Each row was made from one small tree. The marks that hang from a mark follow it in brackets, in the order of their numbers. Every link used is in the known rows. Write each row's tree.
Known rows:
q395[q124 q696]: [ 1.62  0.39 -1.44 -2.44 -3.51  2.15 -1.22 -0.15 -0.25  2.20 -3.28 -1.01
  1.24  0.00 -1.14 -0.13  1.32  2.70 -0.20]
q342[q564[q329 q573] q592[q687]]: [ 1.85  1.56 -4.26 -4.83  0.35  0.09 -3.83  0.64  2.68 -1.40 -1.29 -2.15
 -5.52  0.19  1.67 -1.18 -1.98  0.56 -1.34]
q564[q329]: [ 1.10  0.87 -1.86 -0.67  0.86  0.51 -0.38 -0.13  1.80  0.22 -0.61 -2.10
 -0.85 -0.17  1.41 -0.55  1.77 -1.71  0.13]
q573[q564 q881]: [-0.77  2.58 -2.14 -0.51  0.73  3.74  0.93 -1.82  3.45  0.40 -1.85 -2.15
 -0.78  0.37 -0.20 -3.09  2.35 -1.80  1.19]
q564[q329 q342 q573[q395]]: [-0.11  2.43 -1.48 -4.76 -1.23  0.20 -2.04 -1.21  2.92  0.34 -3.40 -3.04
 -3.35  1.86 -2.32 -0.77  2.18 -0.30 -2.05]
q564[q329 q573[q395 q881[q696]]]: [-2.50  1.79 -0.08 -2.54 -0.25  4.18 -1.31 -2.88  4.41  2.44 -4.93 -3.12
 -5.92 -0.25 -0.49 -2.96  2.16  0.15 -3.36]
q564[q573[q395]]: [-1.36  1.23  1.55 -1.65 -2.04  1.49 -1.27 -0.47  0.57  0.66 -2.97  0.74
 -2.92  0.93 -1.95 -0.11 -0.05  0.57 -2.21]
q881[q696]: [-1.37 -1.61  0.95 -0.43 -0.71 -0.03  0.86 -0.70  2.93  0.91 -0.81 -0.05
 -1.01 -0.68 -0.06 -1.14  0.03  2.37 -1.34]
q564[q329 q573]: [-0.63  2.00 -2.34 -2.15 -1.35  1.33 -1.92 -0.81  1.27 -0.25 -2.52 -1.63
 -3.01  0.33 -0.11 -1.98  0.79 -1.74 -1.24]
q592[q687]: [-0.07 -0.22 -0.28 -0.99  1.05 -1.33 -0.85  1.25  2.65 -0.77  0.72 -1.61
 -1.35 -1.22  2.10  0.74 -1.03  0.42 -0.78]
q564[q342 q573]: [-1.70  1.47 -1.12 -3.90 -2.08 -1.10 -2.32 -1.11  0.16 -0.79 -1.85 -1.11
 -1.56  1.63 -3.20 -1.58 -0.34  0.52 -1.23]
q573[q395 q564[q342] q881[q696]]: [-1.62  1.60 -0.33 -3.03  0.46  2.82  1.34 -2.81  7.50  2.31 -3.58 -3.21
 -2.19  1.30 -2.47 -2.54  3.70  1.53 -1.19]
q573[q395[q696] q564]: [ 1.20  1.38 -0.92 -2.28 -1.14  2.10  1.18 -0.46  4.67  2.70 -3.00 -0.40
  0.42  2.08 -1.71  0.44  3.29  2.25 -0.22]
q342[q592[q687]]: [ 1.00  0.53 -0.82 -2.31  1.03 -2.57 -1.87  2.04  0.74 -0.30  1.63  0.57
 -1.81 -0.28  2.14  0.16 -1.57  1.95 -0.11]
q342[q564[q329 q573[q395]] q592[q687]]: [ 2.07  1.92 -2.45 -4.80  0.58  0.78 -3.55  0.79  3.61 -0.45 -2.01 -1.85
 -6.20  0.57  1.38  0.13 -1.20  1.15 -2.10]
q564[q329 q573[q881]]: [-1.71  3.11 -2.71 -1.87 -0.06  3.49 -2.45 -2.46  1.64  0.69 -3.21 -3.46
 -4.31 -0.36 -0.08 -3.52  1.08 -2.48 -1.36]
q342[q564]: [ 1.09 -0.26 -1.49 -0.31  0.54  1.37 -0.38 -0.67  0.66 -0.87 -0.64 -1.16
 -0.92  0.18 -0.02  0.78 -1.57  0.10 -0.20]
q573[q395[q124] q564[q342] q881[q696]]: [-0.34  1.58 -0.12 -3.88 -2.11  4.75  1.28 -2.31  6.79  2.33 -5.46 -3.65
 -2.27  0.97 -2.41 -3.22  4.92  1.77 -0.81]
q553[q329]: [ 0.27  2.43  0.73 -0.06 -1.67  0.78  0.53 -1.41 -0.26  0.56  1.36 -0.83
  0.88  1.32  2.43  1.23 -1.00 -1.11  1.67]
q342[q592]: [ 1.28  0.45 -0.52 -1.49  0.38 -1.29 -0.89  0.95 -1.65  0.30  1.00  2.17
 -0.61  0.68  0.14 -0.72 -0.46  1.34  0.64]
q573[q395 q564 q881]: [-0.26  2.62 -0.19 -0.58  0.81  4.66  1.65 -1.65  4.38  1.90 -2.90 -1.82
 -1.88  0.87 -0.66 -1.45  3.27 -1.07  0.23]
q564[q573]: [-1.72  1.00 -0.28 -1.59 -2.14  0.74 -1.63 -0.56 -0.16 -0.38 -2.02  0.25
 -2.32  0.41 -1.54 -1.65 -0.87 -0.12 -1.17]

Which tree is each row?
[ 1.23  2.89 -1.50 -2.58 -2.12  6.28  0.42 -1.90  4.09  3.72 -6.01 -2.83
 -0.85  1.04 -1.88 -1.64  4.60  1.57  0.19] | q573[q395[q124 q696] q564 q881]
[ 1.42  2.44 -4.11 -3.62  0.07  0.10  0.56 -0.60  5.42 -0.56 -1.13 -3.61
  0.19  1.80 -0.79 -1.96  3.94 -2.00  1.70] | q573[q564[q329 q342]]
[ 1.24  4.29 -5.35 -4.44  1.88  1.71 -0.74 -1.58  3.86  0.62 -1.31 -3.76
 -1.49  1.85 -0.54 -3.98  4.03 -1.59  1.81] | q573[q564[q329 q342[q592]] q881]
[-1.98 -0.16  2.17 -0.04  1.10  3.04  0.88 -2.41  3.45  3.11 -2.95 -1.59
 -3.28 -0.58 -0.50 -0.86  1.35  2.21 -2.50] | q573[q395 q881[q696]]
[ 1.49  1.96 -2.89 -4.31 -0.29 -1.19 -0.07  0.37  2.50 -0.68  0.32 -0.03
  0.70  2.55 -1.90 -1.98  1.99  0.69  1.92] | q573[q564[q342[q592]]]
[-0.89  0.10  2.32 -0.94 -1.38  5.05  0.37 -1.72  2.99  2.99 -4.96 -1.91
 -3.13 -0.95 -0.49 -1.62  2.38  2.31 -2.05] | q573[q395[q124] q881[q696]]
[-1.64  3.54 -3.87 -4.29  0.37  1.46 -2.91 -2.88  2.13  0.25 -3.14 -5.01
 -3.60  0.67 -2.05 -3.42  1.63 -1.91 -1.48] | q564[q329 q342 q573[q881]]
[ 0.07  3.27 -2.19 -3.89 -2.67  5.80 -2.98 -2.40  2.19  3.61 -7.17 -3.92
 -4.06  0.16 -1.33 -2.01  3.22  0.54 -2.33] | q564[q329 q573[q395[q124 q696] q881]]
[ 2.41  2.84 -4.82 -5.57  0.89 -1.94 -0.76  1.14  5.90 -1.03  0.25 -3.10
 -1.17  1.67  0.87 -2.04  2.80 -0.46  1.33] | q573[q564[q329 q342[q592[q687]]]]
[ 0.77  2.82 -2.01 -6.80  0.03 -2.09 -3.71  0.78  3.65  0.10 -1.74 -2.49
 -5.04  1.58 -0.54 -0.58  0.94  1.49 -2.06] | q564[q329 q342[q592[q687]] q573[q395]]
[-1.04  1.51 -0.66 -5.13 -2.39 -0.50 -2.26 -1.63  1.44  2.01 -3.67 -1.39
 -1.45  2.56 -4.50  0.08  0.61  3.21 -2.49] | q564[q342 q573[q395[q696]]]
[-0.07  1.25  0.43 -3.51 -4.76  2.86 -2.37 -0.67  0.56  2.48 -5.56 -0.22
 -2.04  1.04 -2.82 -0.26  1.06  2.95 -2.41] | q564[q573[q395[q124 q696]]]
[ 2.32  1.78 -3.18 -4.43  1.18 -2.34 -1.93  0.40  0.71  0.13  0.37 -1.76
 -0.87  1.59 -0.21 -1.05  1.79  0.34  0.65] | q564[q329 q342[q592]]
[ 3.50  1.06 -3.50 -2.45  1.74  0.74 -1.57 -0.03  0.47 -0.33 -0.02 -0.73
 -2.37  0.64  1.10 -0.56 -0.20  0.15  0.59] | q342[q564[q329] q592]
[-0.19  3.12 -1.04 -2.64  1.12  2.86  0.82 -2.04  4.32  1.24 -2.60 -3.18
 -1.21  1.83 -2.33 -1.40  3.61 -0.61  0.25] | q573[q395 q564[q342] q881]
[-2.31  3.06 -1.11 -4.69 -0.92  1.72 -2.69 -3.20  1.14  2.99 -4.66 -3.12
 -2.91  1.83 -4.47 -1.17  1.04  2.71 -2.72] | q564[q342 q573[q395[q696] q881]]
[-0.49  2.34 -2.11 -3.70  1.10  3.26  1.34 -2.84  8.58  2.29 -3.93 -5.10
 -3.04  1.29 -0.94 -2.98  5.47  0.07 -1.21] | q573[q395 q564[q329 q342] q881[q696]]
[-2.27  2.29 -1.08 -4.79 -0.07  2.27 -1.95 -3.26  5.20  2.13 -4.95 -4.75
 -5.24  0.70 -2.24 -2.84  2.60  0.63 -3.36] | q564[q329 q342 q573[q395 q881[q696]]]
[-0.94  3.73 -3.15 -5.62 -0.23  2.24 -3.27 -3.59  2.76  3.22 -5.11 -5.32
 -3.58  1.68 -3.14 -1.57  2.76  0.98 -2.56] | q564[q329 q342 q573[q395[q696] q881]]
[ 1.25  1.91 -2.94 -4.88  0.25 -2.46 -0.58  1.33  4.45 -1.26  0.58 -1.19
 -0.46  1.79 -0.22 -1.50  1.33  1.19  1.20] | q573[q564[q342[q592[q687]]]]
[-2.73  2.19 -2.95 -4.73 -0.35  1.41 -2.48 -3.58  4.16  1.02 -3.87 -5.05
 -4.14  0.27 -1.83 -4.36  1.66 -0.07 -2.63] | q564[q329 q342 q573[q881[q696]]]
[-0.15  1.89 -0.35 -2.44 -1.15  2.03 -1.41 -0.48  2.25  0.69 -3.27 -1.50
 -4.02  0.77 -0.62 -0.64  1.64 -0.74 -2.13] | q564[q329 q573[q395]]
[-2.55  0.88  1.81 -2.40 -3.52  5.20 -1.16 -2.20  2.53  2.13 -6.15 -1.44
 -5.13 -0.64 -1.91 -2.89  1.20  1.71 -3.06] | q564[q573[q395[q124] q881[q696]]]
[ 1.74  4.23 -3.25 -4.46  2.01  2.47 -0.24 -1.39  4.92  1.91 -2.35 -3.40
 -2.59  2.28 -1.20 -2.56  4.87 -0.76  0.82] | q573[q395 q564[q329 q342[q592]] q881]
[-2.11  0.44  0.10 -1.82 -0.36  4.55 -1.25 -3.31  3.19  1.47 -4.70 -2.00
 -5.65  0.09 -1.79 -1.58 -1.06  1.70 -3.39] | q342[q564[q573[q395 q881[q696]]]]
[-0.72  2.85 -3.35 -2.50  0.85  2.26  0.49 -2.08  3.81  0.19 -1.59 -3.61
 -0.35  1.42 -2.04 -3.19  2.77 -1.19  1.18] | q573[q564[q342] q881]
[ 1.95  3.88 -1.28 -4.50 -1.08  3.67 -0.51 -0.94  2.79  1.48 -3.95 -1.89
 -1.63  2.13 -2.73 -2.70  4.19  0.92  1.19] | q573[q395[q124] q564[q342[q592]] q881]
